Every row comes from one small tree of marks. The marks that hang from a mark follow it in brackets, in alphabetical order. Every link used is in the known rows. Which tree was each row made from?
In the rows, zero is written as 128.
Known rows
babun[potezus]: [129 110 113 142 134 134 127 101 135 129 125 136 128 110 132 115 119 116
 128 128 152 130 125 144 107 127 138 126 109 126 123 135 115 125 114 120
 143 110 148 117 130 118 108 128 137 111]
babun[fudav potezus[vabov[marub[fezinon]]] vapuvu]: [111 101 136 172 113 143 101 149 117 156  96 118 110 181 149  90 102  91
 129 134  59 146 116 149 127 103 141 114 127 134 134 135 158 148 107  10
 173  78 164 130 171  89  89 112  91  96]
fezinon[marub[vabov[potezus]] vapuvu[babun]]: [150 110  91 155  94 143 152 153 152  98 136 153 114 108 128 145 139 144
 144 140 116 136 104 113 100 154 121  99 151 163 138 163 168 149 121 183
 113 127  97 164  95  97  73 160 140 163]
fudav[fezinon[marub]]: [125 131 100 115 136 138 149 132 125 121 139 138 124 124 146 116 120 163
 120  88 138 132 122 146 102 136 148 103 130 156 120 129 132 117 154 171
 122 135 111 118 113 125  70 158 149 137]
babun[fudav[fezinon] potezus]: [126 120  79 160 120 118 137 148 143 138 125 124 116 114 134  76 122 109
 118 123 110 145 134 154  88 125 176 110 102 152 120 134 114  99 150  78
 161  98 168 105 151 117  68 141 141 113]
fudav[vabov[marub[babun fezinon] potezus vapuvu]]: [115 147 193 112 161  47  95 159 105 131 103  89 146 176 127  95 105 145
 151 133 182 110 120 152 149 121  90  97 170 162 137 117 177 130  71 106
 128 138 155 139 154  68 159  61 115 108]
marub[babun[potezus] fezinon vabov]: [103 120 125 154  70 116 114  92 119 135 106 124 154 140 151 118 138 112
 142 125 216 116 114 126  94 156 131 131 152 119 144 105 187 144 107 126
 143 140 166 202 124  72 112  92 148 131]
babun[marub[fezinon] vapuvu]: [117 129 171 140 125 151 110 119 139 145  66 113 138 177 147 140 122  98
 125 138 125 118  99 134 129 107 134 123 155 129 140 116 145 129 124 144
 150  97 119 130 129  82 137 131  99 134]
vabov[marub potezus[babun[vapuvu]]]: [136 137 132 138 139 123  88 179  96 122 127 116 100 136 123 118 120 138
 136 125  54 115 115 132 161  90 113 109 117 172 128 121 181 167 128 100
 150 105 119 120 176 100 144  89  95 128]
potezus[babun[fudav marub[vabov[vapuvu]]]]: [130 137 135 160  76  53 110 155 104 148 117 103 116 177 110  82 136 112
 129 137 134 127 113 120  94 112 158 123 145 152 133 105 167 103 133  91
 161  99 142 158 168  97 139 110 105 113]
babun[fudav]: [123 120 126 152 113 102 129 163 134 139 126 118 120 140 128  98 128 108
 125 136 105 144 134 126 119 131 150 121 138 133 128 134 127 120 134  83
 140 112 145 125 146 128 112 133 118 128]
marub[fezinon[vapuvu]]: [119 134 137 147 132 152 117 123 129 134  81 107 149 145 123 142 148 114
 130 157 105 129 127 131 138 125 127 117 154 140 145 118 137 145 120 154
 119 128 116 139 123 102  90 136 122 142]
potezus[babun]: [130 141 120 132 124 115 118 127  91 133 137 111 124 123 127 119 126 140
 122 117  91 127 135 118 140 113 135 122 115 144 133 111 157 130 125 126
 130 124 119 126 154 132 122 119 116 126]
potezus[babun[fudav marub vapuvu]]: [128 122 150 165 108 113 106 159 116 153 113 103 112 155 137 100 118 103
 117 130  71 140 112 119 122  98 166 110 131 154 132 120 155 114 126  90
 165  77 126 115 174 106 129 129  94 122]
fezinon[fudav marub vapuvu[babun]]: [164 117 111 136 129 162 151 138 159 106 124 162 126 108 140 140 121 139
 153 134  83 131 123 114 106 149 124  86 166 142 133 164 139 140  95 150
  87 107  89 125  88 112  68 196 145 151]
fezinon[fudav marub[babun[vapuvu]]]: [134 102 150 120 108 152 130 139 132 120 154 155 137 129 184 123 107 139
 153  98 172 116 114 112 106 154 123  96 176 129 109 135 166 126  96 132
 113 115 107 147 118  91 105 147 154 145]
marub[babun fezinon[fudav] vabov[potezus vapuvu]]: [129 148 125 127  65  72 107 164 121 107 120 119 160 173 147 111 145 118
 162 150 207  85 115 110 111 153 100 127 187 136 130  96 204 120 120 100
 126 142 148 209 143  49 132  89 129 150]
vapuvu[babun]: [145 141 110 134 125 132 140 125 153 119 122 131 123 124 137 144 127 127
 125 137  72 134 128 123 136 130 118 121 114 124 145 150 143 125 108 125
 116 124 132 123 118 131 128 161 117 133]
vabov[marub]: [128 133 147 129 142 118 103 135 117 135 110 133 107 143 109 117 123 136
 143 119 112 124 120 144 134 112 118 119 131 140 134 125 139 171 122 105
 131 125 131 131 130 116 152 111 120 114]
fudav[fezinon]: [127 147  92 120 128 139 135 143 131 124 131 124 127 121 132 118 127 141
 123 116 106 131 128 145 115 125 146 120 112 155 123 117 123 110 159 136
 133 132 129 120 130 126 101 143 142 129]
vapuvu[babun[fudav marub potezus] fezinon]: [164 101  91 172 116 103 132 106 157 132 108 121 113 116 124  97 112  83
 124 137  95 143 116 114  94 122 156 112 110 132 152 169 134 119  99  89
 136  72 161 111 124 113  85 173 126 106]
fezinon[fudav vapuvu]: [153 121 118 138 121 158 126 149 146 119 117 142 131 108 116 129 135 117
 155 152  99 122 132 116 112 136 129 111 155 143 120 134 116 135 116 114
 110 111 102 130 115 111 104 148 148 140]
fezinon[fudav marub[babun[potezus vapuvu] vabov]]: [137  92 126 136  69 158 131 118 135 119 157 178 131 123 185 114 116 127
 159  90 214 107 103 113  67 167 137 103 171 124 104 133 171 131  99 125
 133 109 129 181 108  70  96 131 174 134]
potezus[babun[fudav]]: [128 134 121 157 116  94 119 159  98 139 138 103 118 132 125  94 128 123
 117 124  70 142 139 117 134 115 160 115 124 147 135 115 157 121 132  85
 142 110 137 124 171 133 107 125 109 124]
fudav[vabov]: [131 133 166 110 155 115 136 127 122 133 130 127 139 122 128 117 106 144
 134 110 151 132 137 131 125 136 135 109 136 140 125 135 115 110  97 124
 124 126 129 112 122 125 141 107 143 108]
babun[marub vapuvu]: [130 114 160 137 121 150 116 127 149 142  98 126 124 154 139 136 115 104
 129 137 127 126  97 129 116 109 135 124 136 133 124 129 130 121 119 136
 154  90 118 118 132  97 151 135 111 125]
fudav[fezinon vabov[vapuvu[babun[marub]]]]: [145 164 137 104 155  89 147 136 153 131 110 109 136 156 130 107 100 146
 129 124 123 131 115 156 106 118 133  96 119 163 135 137 121  59  99 137
 129 114 138  93 125 100 140 147 128  94]

Which tree is each row?
[163 115 106 161 112 100 133 131 152 130 111 111 115 134 121 109 118  93
 124 137  75 144 120 102 115 124 148 111 126 134 154 160 144 122 108  98
 120  87 141 119 120 123 100 174 117 120]
vapuvu[babun[fudav marub] fezinon]
[145 174 137 118 147  61  83 180  83 113  95 101 124 181 114  96 130 139
 154 146  88  84 126 143 157  90  95 107 158 161 139  99 190 149 125  77
 125 114 134 139 174  73 132  90  81 125]
vabov[marub[fezinon[fudav]] potezus[babun] vapuvu]
[112 104 181 126 128  61 140 146 121 142 156 114 144 160 165  80 101 147
 134 103 213 144 123 132 103 155 134  87 175 146 121 140 152  88  70 129
 124 124 142 133 141 104 111 120 143 113]
fezinon[marub[babun[fudav[vabov[vapuvu]]]]]
[118 116 150 135 128  79  87 116 124 140 127 110 125 163 133  86 116 124
 151 136 187 119 110 164 115 116  99 114 133 138 127 122 157 129  73  98
 142 120 172 142 157  83 158  91 125  88]
vabov[marub[babun[potezus]] vapuvu]
[127 124 130 163  94 112 115 144 136 121  65 115 136 142  92 135 146 104
 144 160 163 118 100 121 101 123 135 128 166 156 144 115 163 161 145 157
 145 116 111 173 113  67 113 110 119 157]
babun[marub[fezinon[vapuvu] vabov[potezus]]]
[141 143 132 153  88 118 109 127 103 131  74 119 138 139 102 124 142 117
 149 138 119 107 113 107 101 120 151 117 167 151 144  95 178 155 134 127
 132 107 104 174 126  77 111 118 120 142]
potezus[babun[marub[fezinon[fudav vapuvu] vabov]]]
[146 139  78 152  89 152 138 140 167 122  98 129 119 118 108 134 139 124
 136 144  86 141 105 134  86 131 151 111 118 168 142 136 140 125 141 159
 135 117 114 144 104  96 102 169 147 138]
fudav[fezinon[vapuvu[babun[marub[vabov]]]]]
[159 126 119 117 123  66  83 170 112 106 152 111 123 149 126  86 118 130
 168 136 160  97 115 123 137 122  80 109 155 159 123 127 182 142  95  80
 108 120 145 153 154  75 141  93 134 115]
vabov[marub[babun] potezus vapuvu[fezinon[fudav]]]
[136 124 131 148 126 115 108 161 115 122 119 105 118 125 127 124 114 122
 124 139  95 119 108 118 138  95 132 118 120 166 126 121 166 128 135 129
 158  91 107 114 166  98 129 107  95 142]
vabov[potezus[babun[marub vapuvu]]]
[146 123 109 149 102 144 109 153  96 144 159 104 116 143 155 105 133 108
 115 117  40 136 129 102 144 112 159 105 119 154 132 122 162 108 122  88
 138  88 126 122 183 123  92 137 118 114]
potezus[babun[fudav vapuvu[fezinon]]]
[123 128 117 155 114  89 131 168 146 141  96 110 114 141 112  84 119 111
 120 128 118 147 116 142  89 115 179 115 130 158 128 124 120 111 163  98
 161  96 142 113 137 111 105 148 122 127]
babun[fudav[fezinon] marub]
[148 130 146 124 139  69 131 144  76 141 168 105 131 156 144  76 109 148
 121  94 123 134 135 117 123 126 154  84 148 163 128 132 150  80  88 114
 116 105 128 114 165 124  84 125 131  93]
potezus[babun[fudav[vabov[vapuvu[fezinon[marub]]]]]]
[126 155 113 142  83 135 110 156  94 120 113 116 133 156 146 138 150 123
 129 131  99  99 114 112 141 120 129 124 145 153 141 100 200 142 154 129
 147 125 120 181 158  78 113  92 103 151]
marub[fezinon vabov[potezus[babun[vapuvu]]]]
[100 138 189 135 122  55 116 148 119 152 108  80 165 184 157  83 118 118
 133 136 177 135 131 134 129 143 129  99 177 137 142 112 163  89  73  90
 131 129 167 146 157  84 127  98 123 112]
marub[babun[fudav[vabov[vapuvu]]] fezinon]
[157 129  95 116 132  92 118 152 116 108 159 105 130 149 128 111 133 124
 130 149 143 109 123 121 141 118 101 123 125 153 124 136 142  94 123 133
 118 119 135 129 156 108 111 119 121 121]
vabov[potezus vapuvu[fezinon]]
[136 166 154  90 166  92 119 155 117 139 123 113 123 170 121  89 108 162
 143 102 131 122 123 175 120 113 127  92 126 174 120 119 119  97 110 112
 133 127 142 106 143 101 149 106 140  76]
fudav[fezinon vabov[marub vapuvu]]
[132 144  94 108  98 122 148 139 121 120 152 146 126 162 148 113 136 159
 130  94 173 115 110 146  83 141 143 109 144 155 117 116 147  93 156 171
 130 139 123 158 120 103  91 145 151 124]
fudav[fezinon[marub[vabov[vapuvu]]]]
[114  95 156 129 111 149 129 121 127 134 154 136 135 137 184 129 112 143
 131 100 178 134 106 123 117 147 121 102 157 137 121 135 169 127  93 166
 129 126 113 143 127 103 107 135 143 139]
fezinon[marub[babun[vapuvu]]]
[133 115 139 142 122  87 117 101 127 130  71 117 145 179 119  96  93 102
 145 151 166 109 115 141  96 110 122 134 151 116 133 118 143 111 102  58
 149  82 149 137 131  74  99 128 102 105]
babun[marub[fezinon[fudav]] potezus[vabov[vapuvu]]]
[131 122 168 139 155  66 112 145 127 154 116 120 116 165 122  57 101 114
 139 128 147 138 127 168 100 115 145  92 135 149 121 145 111 101  77  51
 156  92 181 103 162  96 134  97 127  66]
babun[fudav[vabov[marub vapuvu]] potezus]
[172 136 123 132 148 134 144 173 165  96 117 139 133  83 117 133 111 132
 161 158  68 128 136 113 124 143 118  86 146 164 131 164 125 123  85 104
 101 104 104 107 108 100 105 147 145 139]
fezinon[fudav[vabov[potezus]] vapuvu[babun]]
[129 138  90 163 110 123 122 175 109 141 131  96 118 117 117  92 136 130
 119 133  40 151 137 130 120 114 172  98 114 185 131 114 146 113 148 103
 143 106 123 115 172 125  69 143 129 131]
potezus[babun[fudav[fezinon[vapuvu]]]]
[137 140  94 142  83 101 120 161  98 110 146 128 116 118 116 121 141 139
 134 124 125 112 123 105 118 130 133 132 125 155 129 111 182 140 155 123
 142 133 122 172 150 108 124  92 125 144]
marub[vabov[potezus[babun]]]
[150 126 159  92 160  96 140 112 103 128 163 124 143 160 148 104 107 155
 134  93 187 120 125 131 118 141 121  95 152 148 123 146 121  77  78 160
 100 123 120 117 123 117 109 126 155  88]
fudav[vabov[vapuvu[fezinon[marub]]]]
[121  79  76 178 113 137 148 149 130 135 135 125 114 116 131  74  98 128
 122 122  99 168 128 150  75 131 173  97 119 169 119 149 128 112 131  81
 152  89 133 112 140 116   4 161 147 117]
babun[fudav[fezinon[marub vapuvu]] potezus[vabov]]
[110 111 108 164  93 117 121 170 146 139 132  95 134 117 134  89 131 119
 132 141 120 159 125 130 105 145 154 101 136 171 128 121 148 116 124 108
 140 123 140 137 151 104  86 136 155 141]
marub[babun[fudav[fezinon[vapuvu]]]]
[110 102 106 164  91 144 118 149 150 147 143 113 127 123 178  83 113 101
 123 124 129 148 117 145  96 135 160 101 114 153 118 127 150  94 113  84
 169  95 169 126 168  90  90 132 149 118]
marub[babun[fudav[fezinon] potezus vapuvu]]
[167 131 118 142 147  85 125 172 131 117 130 119 106 123 118  96 107 124
 137 122  51 140 133 114 141 126 130  89 126 163 150 171 149 139  89  71
 112 101 147 112 137 119 110 135 126 107]
vapuvu[babun[fudav[vabov[marub potezus]]] fezinon]
[138 131 112 125  96  83 134 153  92 109 163 136 123 155 139 111 135 159
 133 111 174 108 111 122 106 130 122 111 153 158 122 120 182 113 137 164
 131 133 113 169 146  96 102 113 121 138]
fezinon[marub[vabov[potezus[babun] vapuvu]]]
[154 139 143 108 151 102 136 170 128 104 132 142 133 102 122 113 102 140
 153 122 139 109 141 117 121 140 127 107 153 147 111 138 123 120 114  88
 118 113 119 115 119 107 127 105 146 129]
fezinon[fudav[vabov[potezus]]]
[117 119 163 138 122  43 120 182 129 132 150  91 144 145 141  76 106 126
 136 141 182 141 131 127 121 142 124  99 153 158 121 131 156  87  82  82
 142 121 164 133 169  93 136  87 132 118]
marub[babun[fudav[vabov[potezus vapuvu]]]]
